Each row comes from the steps of one path. Every step used is in the known rows, and no mark comes twice. Write the path behind each row, first mark first.
In the rows, 128 means zero.
Known rows
keguz-sunur: [126 147 121 108  91 151 132 130 138  91  80 137 147 141 109 121 103 136
 111 144 131]
vipugiv-potil-pafi-keguz-sunur-kegi: [103 158 132 123 104 143 102 149 157  94 127  98 167 146  92 140  88 188
 115  91 115]
sunur-pafi-potil: [161 139 118 105 114 127 175 137 149 104 143  90 127 147 146 115  73 135
 148 162 126]
kegi-sunur-pafi-keguz-vipugiv-potil: [145 168  86 111 114 132 148 146 133 149 165  90 160 104 127 113 102 169
 149  96 148]
pafi-keguz-sunur: [131 170 105 110 116 158 117 138 164 129 105 114 140 137  98 116  61 147
 118 126 133]
keguz-sunur-kegi: [101 134 126 112  65 139 110 148 151  72  98 132 150 155 106 121 132 136
 116 165 119]
kegi-sunur: [160 159  98 127  64 172 165 137 136 103 151  84 129 153 126 122 140 155
 127 161 158]
tenenu-pafi-potil: [137 148  66 118  62 173 146 131 171  87 108  72 113 207 127 172  47 156
 111 192 122]
keguz-sunur-pafi-potil: [132 136 127  94 113 119 150 136 130  90  82 142 154 130 123 116  79 111
 138 140 132]
potil-pafi-keguz-vipugiv-sunur-kegi: [ 71 114 108 101 140 134 144 144 150 152 145 124 147 100 108  84 113 199
 144 117 135]
potil-pafi-keguz: [124 137 141 119 157 146 172 134 150 142 146  94 119 118 110  87  80 186
 133 118 143]
tenenu-pafi-sunur-kegi: [116 134  76 100  47 164 131 145 176 100 113  94 140 215 110 168  84 140
 131 213 117]
vipugiv-sunur-pafi-keguz: [131 152  92  97 131 158 126 118 148 104 139 123 180 104 116 106  86 150
 131 135 135]
tenenu-pafi: [132 150  84 124  86 169 140 121 160  93 115  81 122 172 121 152  67 168
  97 174 122]
sunur-kegi: [122 137 119 127  51 152 125 151 176  82 165  77 123 179 125 120 139 164
 120 195 110]
kegi-keguz-sunur-pafi: [139 145 125 106 102  95 200 120 123 128  99 154 160  93 122 123 103 126
 122 168 138]
pafi-sunur-kegi-keguz: [137 136  95  94  22 141 173 155 176 133 139 111 146 200 115 154 129 128
 152 238 122]
kegi-keguz-vipugiv-pafi-sunur: [130 124  73  95  88  89 205 124 125 194 124 148 160 144 135 140 141 182
 149 210 128]
keguz-vipugiv-potil-pafi-sunur: [101 134  90  90  93 139 147 148 145 166 119 117 159 144 121 138 103 203
 144 110 117]
sunur-kegi-keguz: [127 140 111 129  34 126 168 145 171 107 166  91 128 161 126 136 145 161
 118 221 115]

Which path is each row?
[ 98 154  81 116  96 154  99 139 172 101  99 102 141 162  95 147  50 152
 105 153 121]  tenenu-pafi-keguz-sunur-kegi
[137 153 110 114  68 122 188 123 137 124  94 144 148 124 114 141 109 138
 108 183 138]  kegi-keguz-sunur
[122 160  73 105 117 152 134 145 176 186 149  90 120 128 121 105  68 191
 134 128 124]  pafi-keguz-vipugiv
[109 105 144  95  97 138 176 151 148 120 133 117 139 168 111 108 133 154
 160 175 135]  potil-pafi-sunur-kegi
[117 141  83  96  68 113 203 139 143 188 123 129 159 129 122 155 109 187
 139 159 126]  kegi-keguz-vipugiv-potil-pafi-sunur
[ 86 125  94  94  77 130 134 160 153 154 132 113 161 152 119 136 122 203
 147 124 108]  keguz-vipugiv-potil-pafi-sunur-kegi
[129 137 141  99 133 116 147 128 121  94  87 150 161 103 119  99  96 121
 128 125 133]  keguz-sunur-pafi
[130 167  72 123 108 173 125 127 177 122 126  70 121 167 110 147  31 172
 103 157 125]  tenenu-pafi-keguz
[ 87 123 105  98 157 143 158 133 141 164 132 127 147  91 110  84  95 200
 140 104 144]  potil-pafi-keguz-vipugiv-sunur
[163 162 108 116 123 140 168 139 134 131 168  87 141 110 127  96 104 143
 149 126 160]  kegi-sunur-pafi-keguz
[106 133 146 109 162 136 159 135 135 132 107 128 137 106  98  87  79 166
 131 102 146]  potil-pafi-keguz-sunur
[ 90 124 150 112 146 127 144 146 144 121 119 124 139 114  96  87  98 166
 134 116 139]  potil-pafi-keguz-sunur-kegi
[114 133  70  94  88 109 198 119 132 168 130 150 168  80 136 123 124 170
 131 173 133]  kegi-keguz-vipugiv-sunur-pafi
[128 115 140  92 118 149 194 138 138 135 118 121 136 157 113 108 110 155
 156 158 145]  potil-pafi-sunur
[133 161  99 102 150 117 134 141 155 166 156  95 154  97 129 103  57 179
 142  93 115]  sunur-pafi-keguz-vipugiv-potil
[ 90 126 105 121  53 103 166 152 157 139 159 106 147 133 124 136 148 198
 126 172 110]  sunur-kegi-keguz-vipugiv-potil-pafi
[102 141  49  96  28 141 137 149 174 135 110 106 161 200 111 195  84 164
 129 199 108]  tenenu-pafi-sunur-kegi-keguz-vipugiv-potil
[102 128  91 117  40 111 168 151 167 145 161 106 129 141 132 128 151 177
 128 207 112]  sunur-kegi-keguz-vipugiv
[121 134 116 120 141 104 101 129 130 109 122 131 172 167 108 116 131 177
 131 166 119]  vipugiv-pafi-keguz-sunur-kegi
[105 135  87 111  45 178 102 133 164  58 143 114 169 161 113 131 150 161
 115 189 119]  vipugiv-sunur-kegi
[112 106 139  97  88 122 204 147 145 136 134 125 142 156 112 117 135 152
 158 191 139]  potil-pafi-sunur-kegi-keguz
[153 146 107 125 154 124 128 117 135 130 148 100 152 170 122 116 114 196
 129 168 123]  vipugiv-pafi-keguz
[ 95 131  58  91  81 161 131 128 146 139 119 136 161 118 128 116 126 190
 126 147 126]  keguz-vipugiv-sunur
[112 140  58 100  61 131 189 121 143 165 124 143 158 105 129 137 128 181
 120 185 132]  kegi-keguz-vipugiv-sunur
[163 149 118 117 107 137 180 134 119 107 159  95 143 114 137  99 132 141
 144 141 159]  kegi-sunur-pafi
[156 157 125 110 159 127 154 132 156 139 161  88 135 106 129  89  60 150
 141 126 129]  sunur-pafi-keguz
[128 128  82 113 100  86 202 118 122 180 135 137 150 125 141 130 145 200
 131 197 125]  kegi-keguz-vipugiv-pafi
